Each row was made from one walk, in order. Every step used is in the known rows, and no mark comes twice. Write each row's walk.
Known rows:
F/P/J/U/T: [ 0.84 -2.87 -0.60  2.45 -3.55 -1.19  1.82  6.55 -0.36  0.90 -0.93  0.71
  6.22  1.97  1.37  5.27 -1.56 -2.17  2.46 -4.16]
J/U: [-0.87 -0.80  0.94  1.53 -3.31 -2.09 -5.48 -0.31 -1.31  1.86 -2.11  0.16
  4.18  0.48  0.12  3.65 -4.92 -0.25  2.44 -1.68]
P/F/H: [-0.15 -4.11  1.51 -0.73 -1.56 -1.05  4.00  4.16 -1.58  3.05 -1.78 -1.96
  4.68  0.81 -0.16  3.24  0.25 -1.17  3.69 -3.08]
U/J: [-0.78 -3.42  0.70 -1.24 -0.07 -1.82 -1.01  3.53 -0.78 -0.58 -0.80 -2.12
  5.51  3.60  2.00  0.86 -6.12  1.71 -0.64 -0.17]
D/P/F/H: [-1.36  1.16 -0.03  2.17  0.51 -1.11 -1.18  2.22 -5.34  0.90 -1.73  0.53
  4.86  1.17 -1.00  4.56  1.80 -1.18  1.74 -3.45]
H/J/P/F/U/T: [-0.84  0.02  0.89  2.71 -5.04 -0.83  6.81 -3.80  0.64  2.64 -1.35  0.51
  8.32  4.80  1.31  5.72 -3.56 -4.38  2.65 -5.69]
D/P/J: [-0.48  1.80  0.92  2.13  0.50 -1.54 -1.78  3.31 -4.93 -0.42 -1.79  1.75
  2.83  0.15  0.94  5.03  0.31 -1.60  0.55 -2.66]
U/E: [-3.04 -0.91  2.63  0.91  2.12 -1.78 -0.42  1.46 -2.01 -0.29 -2.60  0.46
  4.61  1.61  2.43 -1.89 -3.48 -1.52  0.10 -3.94]
M/P/F/H/J: [ 0.46 -0.47  3.05 -0.44 -2.28 -1.29  4.11  1.15 -0.62  3.10 -2.76 -6.23
  4.73  3.02  3.29  2.95 -1.76  1.06 -0.54 -3.78]
J/P/F: [ 0.79 -0.13  3.29  1.91 -4.42 -1.78  0.35  3.51 -0.25  2.91 -1.74  2.05
  5.80  1.42 -0.04  2.54 -0.81 -3.34  1.68 -4.57]
P/J: [ 1.15 -3.29  2.83 -0.71 -1.64 -1.69  3.23  5.81 -0.72  1.17 -1.88 -0.18
  1.73 -0.65  2.45  4.00 -2.09 -1.83  1.97 -2.02]
H/J/U/F/P: [-2.05 -0.06 -1.15  2.85 -3.59 -0.83  4.32 -6.39 -0.70  2.15 -1.31  1.55
  8.73  4.35  1.08  4.96 -7.13 -3.90  2.71 -4.07]
P/F: [-1.16 -2.85  3.69 -0.62 -1.64 -1.93  3.24  4.45 -0.80  1.92 -1.99 -1.03
  4.95 -0.21  1.07  2.06 -0.71 -0.63  3.17 -3.58]
U/J/P/F/H: [ 0.57 -3.48  0.75  0.84 -2.52 -1.53  0.76  5.21 -0.66  2.24 -0.39 -0.51
  7.82  4.53  0.49  2.35 -4.91 -1.41  0.49 -1.67]
F/H: [ 0.86 -2.66 -1.43 -1.23 -0.46 -0.29 -0.54  0.22 -1.66  1.23 -2.04 -2.08
  1.71  2.40 -0.58  3.11 -0.99 -0.06  1.18 -1.53]
F/H/J/U/T: [-0.03 -1.71 -2.99  0.95 -3.00 -0.14  3.61 -4.42 -1.55  2.43 -1.32 -1.92
  4.95  4.84 -0.64  6.01 -4.51 -2.29  2.09 -2.53]
M/P/F/U/T: [-1.08 -1.66  4.19 -0.14 -1.36 -1.94  1.05  5.42  0.19  1.97 -2.69 -7.77
  6.40  2.54  4.68  2.38 -1.72  3.04 -0.14 -4.24]
U/F: [-2.93 -2.36  1.24 -0.63  2.22 -1.48  1.60  2.97 -1.63  0.11 -1.40  0.05
  7.32  2.50  1.81 -1.02 -5.66 -0.98  0.20 -2.66]
F/P/J/U/E: [ 0.42 -2.62  0.03  3.17 -2.84 -1.15  0.95  5.21 -0.77  1.34 -1.52  2.11
  6.26  1.30  1.57  4.36 -1.22 -3.17  2.95 -4.40]
E/U/F: [-4.06 -4.16  3.74  0.24  1.81 -0.66 -4.25  0.98 -0.85 -0.70 -2.44 -4.13
  7.72  2.23  3.67 -3.35 -4.94  3.23  0.85 -2.69]

Write each row's walk:
[-2.60 -4.83  3.30 -0.09  0.29 -0.90 -6.27  1.34 -0.33 -1.20 -2.03 -5.71
  6.48  3.01  3.76 -2.11 -5.31  5.06  0.33 -0.94]
E/U/J
[-2.57 -1.87  0.65  1.83 -1.34 -2.05 -3.16  1.26 -1.86  2.23 -1.54  0.74
  7.66  1.61  0.55  2.05 -7.50 -1.44  2.27 -2.16]
J/U/F
[-0.05  1.19  1.57  2.22 -5.31 -0.93  6.69 -5.08  0.11  2.82 -1.67  1.96
  6.56  3.73  0.77  4.94 -3.41 -4.99  2.12 -5.12]
H/J/P/F
[-0.41 -3.27  2.83  2.19 -2.19 -2.14  1.00  5.48 -1.82  2.81 -1.93  1.13
  4.50 -0.59  2.40  4.14 -4.72 -3.63  3.29 -2.60]
P/J/U/E
[-0.52 -3.31  0.64  0.86 -3.49 -0.88  6.04 -0.12 -1.35  4.27 -1.64 -1.32
  6.26  1.86 -0.26  5.47 -1.88 -3.02  4.82 -3.56]
P/F/H/J/U
[ 0.38 -1.83  0.78  0.68 -2.05 -1.78 -2.03  3.64 -0.28  0.62 -0.61 -0.03
  6.78  4.55  1.14  1.35 -5.89 -0.36 -1.11 -1.31]
U/J/P
[ 0.97 -1.53  2.83  0.51 -1.87 -1.79  0.80  5.06 -1.06  3.33 -2.48 -4.98
  4.56  2.03  4.07  3.53 -4.76  0.25 -0.86 -2.31]
M/P/J/U/F/H
[ 0.32 -0.45  2.72  0.42 -3.18 -1.47  2.59  0.76 -0.72  3.87 -2.72 -6.06
  5.37  2.94  2.87  3.77 -2.77  0.69  0.19 -3.64]
M/P/F/H/J/U
[-2.33 -2.40 -0.50  0.64  1.49 -0.90  2.25  3.89 -1.10 -0.26 -1.03  1.11
  8.99  3.55  1.41 -0.20 -3.91 -1.45  0.56 -4.02]
U/F/P
[ 1.45 -1.00  1.79  1.76 -4.32 -1.16  0.96  3.36 -0.59  3.73 -1.68  1.43
  5.58  2.18 -0.90  3.51 -0.22 -3.76  2.06 -4.28]
J/P/F/H
[-2.99 -3.73  1.91  1.50  0.19  0.26 -2.00 -1.88 -0.92  0.96 -2.14 -3.48
  8.77  4.28  2.57 -1.24 -5.08  0.72  1.22 -3.20]
E/U/F/H/J/P
[-1.46 -3.58  0.15  0.90  0.88 -0.96  4.53  6.32 -1.11  0.55 -0.83  1.43
  8.69  2.69  2.10  1.18 -3.79 -2.77  1.30 -3.93]
U/F/P/J
[ 0.92 -3.27  2.34  1.17 -3.50 -2.05  0.53  5.20 -1.14  2.82 -1.78  0.59
  3.09 -0.94  1.81  5.68 -4.03 -2.60  3.42 -1.72]
P/J/U
[-3.14 -4.93  2.95  1.35  0.96 -0.28 -2.35  3.32 -0.49 -0.42 -2.03 -3.19
  8.83  2.43  3.86 -1.90 -3.60  1.90  1.64 -3.60]
E/U/F/P/J
[-2.12 -5.90  2.36  0.51 -1.42 -1.56  1.62  5.85 -0.03  2.35 -1.51 -3.02
  8.40  1.33  2.05  3.92 -1.55  0.48  5.02 -2.98]
P/F/U/J
[-0.74 -1.38  3.10  3.37 -3.38 -1.51 -0.60  3.65 -0.13  3.35 -2.06  1.44
  7.90  1.82  0.72  2.98 -0.74 -3.75  3.14 -5.45]
J/P/F/U/E
[-3.64 -4.21  2.59  1.16  1.24 -0.24 -3.94  1.57 -0.50 -0.96 -2.17 -3.43
  9.00  2.95  3.42 -2.83 -3.71  2.74  1.08 -3.59]
E/U/F/P
[-0.40 -3.36  0.85 -0.08 -2.53 -0.67  7.53  0.35 -1.21  3.48 -1.70 -1.50
  5.70  2.02  0.00  4.62 -0.95 -2.63  4.08 -3.76]
P/F/H/J
[-1.97 -5.12 -0.11  0.38 -0.17 -1.00 -4.00  2.35  0.27  0.28 -1.64 -3.69
  7.15  3.13  2.57  3.85 -3.40  2.25  3.04 -1.34]
F/U/J
